Every row comes from one small tree of marks. The marks that hang from a mark follow it in brackets, in alphabetical order. Every link used is in the known rows. Which tree was each row made from?
Known rows:
A{Q{J} S}: [ 0.99  1.32 -1.34 -1.21 -2.11 -0.18  0.19 -0.20  0.32  1.71  0.43  0.50
  0.16  2.09 -0.81  1.19  0.15  0.63 -0.19 -0.19 -0.20  2.12  0.87 -0.98
 -0.16]
F{Q{J}}: [ 0.20 -0.13 -1.56  0.84 -2.85 -0.11  0.15 -0.41 -0.26  2.41  0.50  0.59
  0.11 -2.68 -0.59  0.41  0.38 -0.82 -0.88  0.38  0.01  0.89  0.11  0.16
  0.01]
S{W}: [-0.17  0.29  0.03 -0.09 -0.02  0.00 -0.28  0.88 -0.44  0.88 -0.29 -0.23
  0.01 -0.09  1.42 -1.13  0.38  0.01 -0.33 -0.05 -0.18 -0.19  2.56  0.10
 -0.01]
A{S}: [ 0.43  0.58  0.22 -1.83 -0.39 -0.10  0.24 -0.02  0.37 -1.65  0.06  0.04
  0.03  0.05 -0.66  0.65 -0.09  0.16  0.09 -0.12 -0.22  2.01  0.18 -0.89
 -0.15]
A{Q{J{H}} S{T}}: [ 0.62  0.96 -1.55 -1.19 -0.95  0.07 -1.10 -0.82  0.68  3.05  0.47  1.16
  0.15  0.80 -0.47  1.00 -0.18  0.26  1.51  0.10 -0.23  2.14  0.44 -0.54
 -0.05]
S{R T}: [-0.49 -0.44 -0.45 -0.16  2.75  0.00 -0.81 -0.27  0.98  1.61 -0.60  0.29
  0.09 -3.25  0.18 -0.77  0.31  1.54  0.01  0.38 -0.17 -0.02  0.02  0.26
  0.28]
F{Q{A{S{L}}}}: [ 0.69  0.29  0.63 -1.45 -1.83 -0.28  0.76 -0.40  0.63 -1.52  0.17  0.74
  0.04  0.70  0.14 -0.20 -0.17 -1.27 -0.73  0.28 -0.21  2.21 -0.01 -2.19
 -0.11]
Q{A{S}}: [ 0.42  0.41  0.64 -1.81  0.12 -0.33  0.16 -0.12  0.20 -1.47 -0.05  0.83
  0.11  0.11  0.45  0.87 -0.45 -0.25  0.16 -0.11 -0.27  2.26 -0.34 -2.91
 -0.13]
F{Q}: [ 0.33 -0.06 -0.02  0.67 -1.88 -0.07  0.63 -0.18  0.09 -0.46  0.21  0.07
 -0.03 -1.95 -0.16 -0.77  0.19 -0.95 -0.93  0.36 -0.01  0.67  0.05  0.19
  0.02]
A{Q{J{H}} S}: [ 0.85  1.01 -1.27 -1.08 -2.09  0.07 -0.39 -0.15  0.45  2.14  0.56  0.61
  0.13  1.90 -0.70  1.67 -0.22 -0.84  1.55 -0.09 -0.22  2.25  0.68 -0.93
 -0.15]
S{A L}: [-0.05 -0.19  0.21 -0.98  0.05  0.06 -0.27 -0.04  1.19  1.93 -0.36  0.07
  0.07  3.66  0.97 -0.48 -0.46  0.01  0.29 -0.01 -0.04 -1.36  1.41 -1.68
  0.00]
Q{A{S{L W}} J}: [ 0.15  0.53 -1.00 -2.18 -0.96 -0.32 -0.63  0.17  0.00  2.84  0.00  1.17
  0.29  1.86  1.12  1.03  0.17 -0.28  0.09 -0.12 -0.33  1.68  2.04 -2.56
 -0.13]
S{A{Q} W}: [ 0.38  0.80  0.13  0.08 -0.47  0.01 -0.16  1.06  0.38  2.58 -0.56 -0.20
  0.07  2.53  2.51 -1.86 -0.19  0.54 -0.43 -0.16 -0.20 -1.02  4.21 -2.08
 -0.04]
A{Q{J} S{W}}: [ 0.81  1.59 -1.33 -1.25 -2.12 -0.15 -0.09  0.60 -0.13  2.48  0.16  0.22
  0.16  2.02  0.37  0.18  0.51  0.61 -0.50 -0.24 -0.35  2.09  3.18 -0.89
 -0.18]
F{Q{A{S} J{H}}}: [ 0.48 -0.05 -0.88 -0.58 -2.72 -0.17 -0.30 -0.48  0.12  1.46  0.50  1.48
  0.19 -2.78 -0.23  1.61 -0.31 -2.59  1.06  0.40 -0.19  2.96 -0.34 -2.24
 -0.09]
F{Q{A{S}}}: [ 0.75  0.28  0.51 -0.93 -1.82 -0.34  0.76 -0.29  0.23 -1.81  0.14  0.86
  0.05 -1.82  0.22  0.08 -0.21 -1.17 -0.80  0.27 -0.23  2.57 -0.29 -2.42
 -0.13]
Q{A{S{W}} J}: [ 0.17  0.59 -0.98 -1.56 -0.88 -0.33 -0.60  0.37 -0.54  2.30 -0.03  1.27
  0.29 -0.92  1.07  1.26  0.02 -0.17  0.04 -0.13 -0.37  2.30  1.75 -2.75
 -0.18]
L{H{J}}: [-0.27 -0.03  2.23  0.38  0.14  0.06 -1.73  0.11 -0.11  0.24  0.27 -0.06
  0.10 -0.81  0.23  0.81 -0.83 -2.22 -1.40 -0.19  0.21  0.33  0.88 -0.01
 -0.03]
S{L R T W}: [-0.72 -0.19 -0.25 -0.94  2.73  0.03 -1.10  0.44  1.12  2.91 -0.86 -0.08
  0.13  0.10  1.60 -2.29  0.88  1.43 -0.16  0.38 -0.35 -0.83  2.95  0.66
  0.32]
S{T}: [-0.30 -0.13 -0.27 -0.12  1.23  0.04 -0.77 -0.73  0.22  0.94 -0.06  0.61
  0.04 -1.21  0.26 -0.71  0.00  1.22  0.05  0.23  0.01 -0.19 -0.34  0.42
  0.09]
A{S{R}}: [ 0.26  0.34  0.26 -1.87  0.95 -0.08  0.18  0.41  1.02 -0.99 -0.40 -0.19
  0.06 -1.72 -0.73  0.53  0.26  0.42  0.18  0.03 -0.36  2.11  0.56 -0.99
  0.01]
L{H}: [-0.25  0.04  1.90  0.29 -0.09  0.09  0.05  0.01  0.02  0.14 -0.14 -0.24
 -0.01 -0.48 -0.25  0.49 -0.07 -2.27 -1.61 -0.22  0.14  0.34  0.93  0.03
  0.01]

Which tree is each row?
[ 0.06  0.08  0.39 -1.91  2.42 -0.31 -0.50 -0.34  0.97 -0.34 -0.55  1.07
  0.18 -2.54  0.51  0.22 -0.17  0.97  0.23  0.23 -0.40  2.15 -0.36 -2.67
  0.04] : Q{A{S{R T}}}
[ 0.45 -0.02 -1.01 -0.74 -1.58 -0.37  0.23 -0.20  0.43  1.34 -0.07  1.13
  0.24 -4.17 -0.27  1.08  0.22 -0.87 -0.67  0.41 -0.30  2.81  0.08 -2.51
 -0.02] : F{Q{A{S{R}} J}}
[ 0.32  0.66  0.78 -1.93  0.17 -0.28 -0.07  0.61 -0.18 -0.95 -0.30  0.62
  0.14 -0.03  1.48 -0.06 -0.13 -0.33 -0.10 -0.15 -0.39  1.94  1.71 -2.85
 -0.18] : Q{A{S{W}}}
[ 0.17  0.28  0.36 -2.45  0.91 -0.06  0.17  0.24  1.55 -0.74 -0.41 -0.31
  0.08  1.37 -0.86  0.29  0.40  0.30  0.18  0.05 -0.36  1.57  0.85 -0.69
  0.02] : A{S{L R}}
[ 0.74  1.41  0.38 -1.55 -2.25 -0.09  0.22 -0.34  0.85  2.34  0.36  0.17
  0.15  4.82 -1.01  1.32  0.19 -1.30 -1.37 -0.36 -0.07  2.11  1.92 -0.65
 -0.10] : A{Q{J} S{L{H}}}
[ 0.61  0.20 -0.99 -0.65 -2.76 -0.40  0.25 -0.55 -0.05  0.99  0.37  1.34
  0.20 -2.60 -0.18  1.17 -0.01 -1.12 -0.71  0.27 -0.16  2.77 -0.26 -2.43
 -0.11] : F{Q{A{S} J}}
[-0.01 -0.03 -1.28 -1.48  0.11 -0.06 -1.67 -0.91  0.20  2.96  0.30  2.04
  0.29 -2.00  0.22  2.02 -0.58 -0.83  2.29  0.23 -0.27  2.30 -0.76 -2.41
 -0.06] : Q{A{S{T}} J{H}}
[ 0.03  0.28 -1.11 -1.59  0.35 -0.35 -0.65  0.77  0.05  2.79 -0.49  0.98
  0.30 -2.47  0.97  1.16  0.42  0.05  0.03  0.04 -0.46  2.44  2.08 -2.94
 -0.04] : Q{A{S{R W}} J}
[ 0.08  0.51  0.28 -1.88  1.05 -0.11 -0.04  1.20  0.63 -0.37 -0.65 -0.45
  0.07 -1.87  0.44 -0.44  0.61  0.37 -0.22  0.02 -0.50  1.78  2.90 -0.93
 -0.01] : A{S{R W}}
[-0.49 -0.04 -0.14 -0.33  1.38  0.06 -1.31  0.28  0.42  3.25 -0.73  0.51
  0.12 -1.11  2.81 -2.06 -0.22  1.38 -0.16  0.16 -0.18 -1.21  3.28 -1.52
  0.04] : S{A T W}
[-0.65 -0.38 -0.14 -0.44  3.00  0.03 -1.35  0.78  1.13  3.83 -1.33  0.20
  0.15 -3.08  2.52 -2.12  0.17  1.66 -0.10  0.29 -0.33 -1.10  3.69 -1.65
  0.21] : S{A R T W}
[-0.74 -0.42  1.43 -0.69  2.74  0.06 -0.77 -0.44  1.52  2.14 -0.72 -0.05
  0.11 -0.22  0.06 -0.72  0.40 -0.61 -1.29  0.21 -0.03 -0.22  1.27  0.65
  0.36] : S{L{H} R T}
[-0.79 -0.64  1.57 -0.84  2.79  0.11 -1.02 -0.30  2.20  3.49 -1.11  0.10
  0.18 -0.06  0.99 -0.90 -0.17 -0.55 -1.12  0.15 -0.05 -1.01  2.32 -1.34
  0.26] : S{A L{H} R T}
[ 0.04  0.87  1.88 -2.23 -0.49  0.00  0.03  0.61  0.47 -0.29 -0.24 -0.48
  0.05  2.72  0.56 -0.28  0.41 -1.83 -1.52 -0.33 -0.24  1.51  3.62 -0.51
 -0.11] : A{S{L{H} W}}
[ 0.16  0.04 -0.94 -1.32 -0.93 -0.08 -1.05 -0.30  0.06  2.17  0.33  1.56
  0.26 -0.98  0.01  2.59 -0.60 -1.90  2.21  0.05 -0.26  2.55 -0.41 -2.72
 -0.15] : Q{A{S} J{H}}
[ 0.26  0.80  0.51 -2.50 -0.50 -0.05  0.00  0.61  0.49 -0.38 -0.07 -0.28
  0.04  3.08  0.72 -0.72  0.38 -0.05 -0.16 -0.15 -0.35  1.28  2.78 -0.53
 -0.13] : A{S{L W}}
[-0.07  0.32 -0.18 -0.19  2.34  0.01 -0.92  0.83  1.33  4.13 -1.20  0.09
  0.16 -0.64  2.64 -2.62  0.15  2.06 -0.40  0.21 -0.30 -1.06  4.25 -1.78
  0.24] : S{A{Q} R T W}
[-0.51 -0.49 -0.27 -0.92  2.72  0.03 -0.81 -0.44  1.54  2.01 -0.58  0.14
  0.08  0.18  0.12 -1.12  0.46  1.42  0.21  0.41 -0.13 -0.68  0.41  0.61
  0.32] : S{L R T}
[ 0.04 -0.47 -1.60  1.04 -2.86  0.09 -0.45 -0.38 -0.03  2.90  0.54  0.76
  0.05 -2.87 -0.45  0.80  0.06 -2.33  0.96  0.50  0.02  0.89  0.04  0.29
  0.04] : F{Q{J{H}}}
[ 0.61  1.30 -1.35 -1.33 -0.76 -0.17 -0.15  1.03  0.59  3.00 -0.39 -0.02
  0.19  0.14  0.33  0.14  0.79  0.89 -0.42 -0.03 -0.48  2.12  3.54 -1.02
  0.02] : A{Q{J} S{R W}}
[ 0.54  0.22  0.36 -1.53 -0.95 -0.33  0.24 -0.97  0.84 -0.76  0.08  1.18
  0.10 -0.22  0.45 -0.70 -0.13 -0.26 -0.70  0.45 -0.24  2.00 -0.23 -1.91
 -0.01] : F{Q{A{S{L T}}}}
[ 0.59  0.18 -0.91 -1.20 -2.81 -0.39  0.26 -0.66  0.35  1.46  0.42  1.25
  0.20 -0.08 -0.19  0.96  0.02 -1.12 -0.64  0.27 -0.21  2.33  0.00 -2.18
 -0.08] : F{Q{A{S{L}} J}}
[ 0.97  1.65  0.25 -1.45 -1.13 -0.14  0.44  0.84  0.16 -0.49 -0.07 -0.26
  0.05  2.69  0.79 -0.97  0.28  0.54 -0.53 -0.24 -0.37  1.83  3.14 -0.94
 -0.13] : A{Q S{W}}
[ 0.45  0.45 -1.34  0.26 -1.29 -0.05 -0.32  0.01  0.58  4.46 -0.03  0.57
  0.17  2.03  0.74  0.34 -0.43  0.59  0.00 -0.11  0.00 -0.61  1.68 -2.12
 -0.04] : S{A{Q{J}}}
[ 0.72  1.20 -1.46 -1.94 -1.05 -0.12 -0.51 -1.02  1.10  3.11  0.43  0.97
  0.20  4.08 -0.42  0.32  0.23  1.74 -0.09  0.04 -0.19  1.45  0.81 -0.33
 -0.03] : A{Q{J} S{L T}}
[ 0.13  0.14 -1.05 -1.58  0.35 -0.36 -0.47  0.04  0.45  1.99 -0.26  1.17
  0.31 -2.42 -0.18  2.09  0.06  0.01  0.37  0.09 -0.35  2.54 -0.01 -2.98
 -0.01] : Q{A{S{R}} J}
[ 0.35  0.24 -1.34  0.37 -1.41  0.16 -0.88  0.05  0.75  4.86  0.00  0.66
  0.17  1.82  0.82  0.79 -0.71 -0.74  1.60  0.03 -0.03 -0.47  1.58 -2.04
  0.00] : S{A{Q{J{H}}}}
[ 0.20  0.69 -1.19 -0.46 -1.42  0.03 -0.61  0.70  0.76  5.72 -0.40  0.14
  0.22  5.29  2.18 -1.06  0.10  0.45 -0.20 -0.16 -0.16 -1.37  4.59 -1.69
  0.00] : S{A{Q{J}} L W}
[-0.91 -0.14  1.51 -0.70  2.68  0.09 -1.06  0.44  1.16  2.87 -0.96 -0.36
  0.12 -0.35  1.47 -1.80  0.85 -0.67 -1.74  0.16 -0.17 -0.48  3.80  0.77
  0.34] : S{L{H} R T W}
[ 0.09 -0.10 -1.38  0.30  0.12  0.10 -0.88  0.52  1.47  5.28 -0.60  0.39
  0.22 -0.26  0.59  0.61 -0.35 -0.48  1.60  0.20 -0.20 -0.31  2.03 -2.10
  0.12] : S{A{Q{J{H}}} R}
[ 0.13 -0.56 -1.20  0.83 -2.44 -0.10 -0.54 -0.47 -0.16  2.69  0.40  1.44
  0.17 -2.88  0.36  1.16 -0.29 -2.68  0.97  0.50 -0.02  1.31 -0.50 -1.58
  0.04] : F{Q{A J{H}}}
[ 0.23  0.29  0.58 -2.46  1.12 -0.26 -0.48 -0.88  0.85 -0.31 -0.12  1.19
  0.17  1.85  0.68  0.03 -0.33  0.66  0.24  0.12 -0.24  1.53 -0.33 -2.29
  0.00] : Q{A{S{L T}}}
[ 0.73  1.29  0.21 -2.22  0.23 -0.09  0.34  1.07  1.41  0.46 -0.56 -0.65
  0.08  3.96  0.65 -1.30  0.72  0.80 -0.39 -0.05 -0.52  1.39  3.74 -0.77
  0.03] : A{Q S{L R W}}
[ 0.48  0.40 -1.01 -0.74 -2.73 -0.34  0.07  0.10 -0.39  1.65  0.15  1.21
  0.21 -2.69  0.83  0.39  0.25 -1.06 -0.90  0.21 -0.31  2.63  1.61 -2.40
 -0.13] : F{Q{A{S{W}} J}}
[ 0.26  0.68  0.70 -2.41  0.08 -0.25 -0.07  0.45  0.33 -0.47 -0.29  0.56
  0.14  2.74  1.59 -0.22 -0.05 -0.39 -0.11 -0.16 -0.36  1.62  2.06 -2.60
 -0.13] : Q{A{S{L W}}}
[ 0.13  0.47  0.16 -2.50  0.68 -0.02 -0.43 -0.85  1.10 -0.24  0.12  0.55
  0.07  2.06 -0.22 -0.32  0.10  1.17  0.08  0.09 -0.21  1.37  0.21 -0.20
 -0.01] : A{S{L T}}
[ 0.64  0.44  0.58 -1.01 -1.76 -0.32  0.56  0.36 -0.10 -1.22 -0.08  0.64
  0.08 -1.97  1.26 -0.78  0.05 -1.20 -1.15  0.24 -0.36  2.35  1.54 -2.39
 -0.11] : F{Q{A{S{W}}}}
[ 1.08  1.42  0.33 -2.04 -1.21 -0.07  0.67 -0.15  1.16 -0.73  0.20 -0.18
  0.02  5.97 -0.36 -0.23  0.09  0.49 -0.30 -0.19 -0.23  1.57  1.16 -0.73
 -0.10] : A{Q S{L}}
[ 0.42  0.47 -1.61  0.65 -1.73  0.14 -0.66 -0.12  0.09  3.75  0.46  0.49
  0.11  1.75 -0.30  1.00 -0.12 -0.97  1.51  0.07 -0.02  0.29  0.56 -0.05
  0.03] : A{Q{J{H}}}
[ 0.58  0.49  0.69 -1.51 -1.84 -0.33  0.55  0.20  0.33 -0.91  0.04  0.54
  0.09  0.57  1.31 -0.99  0.10 -1.26 -0.95  0.21 -0.31  2.02  1.88 -2.11
 -0.10] : F{Q{A{S{L W}}}}
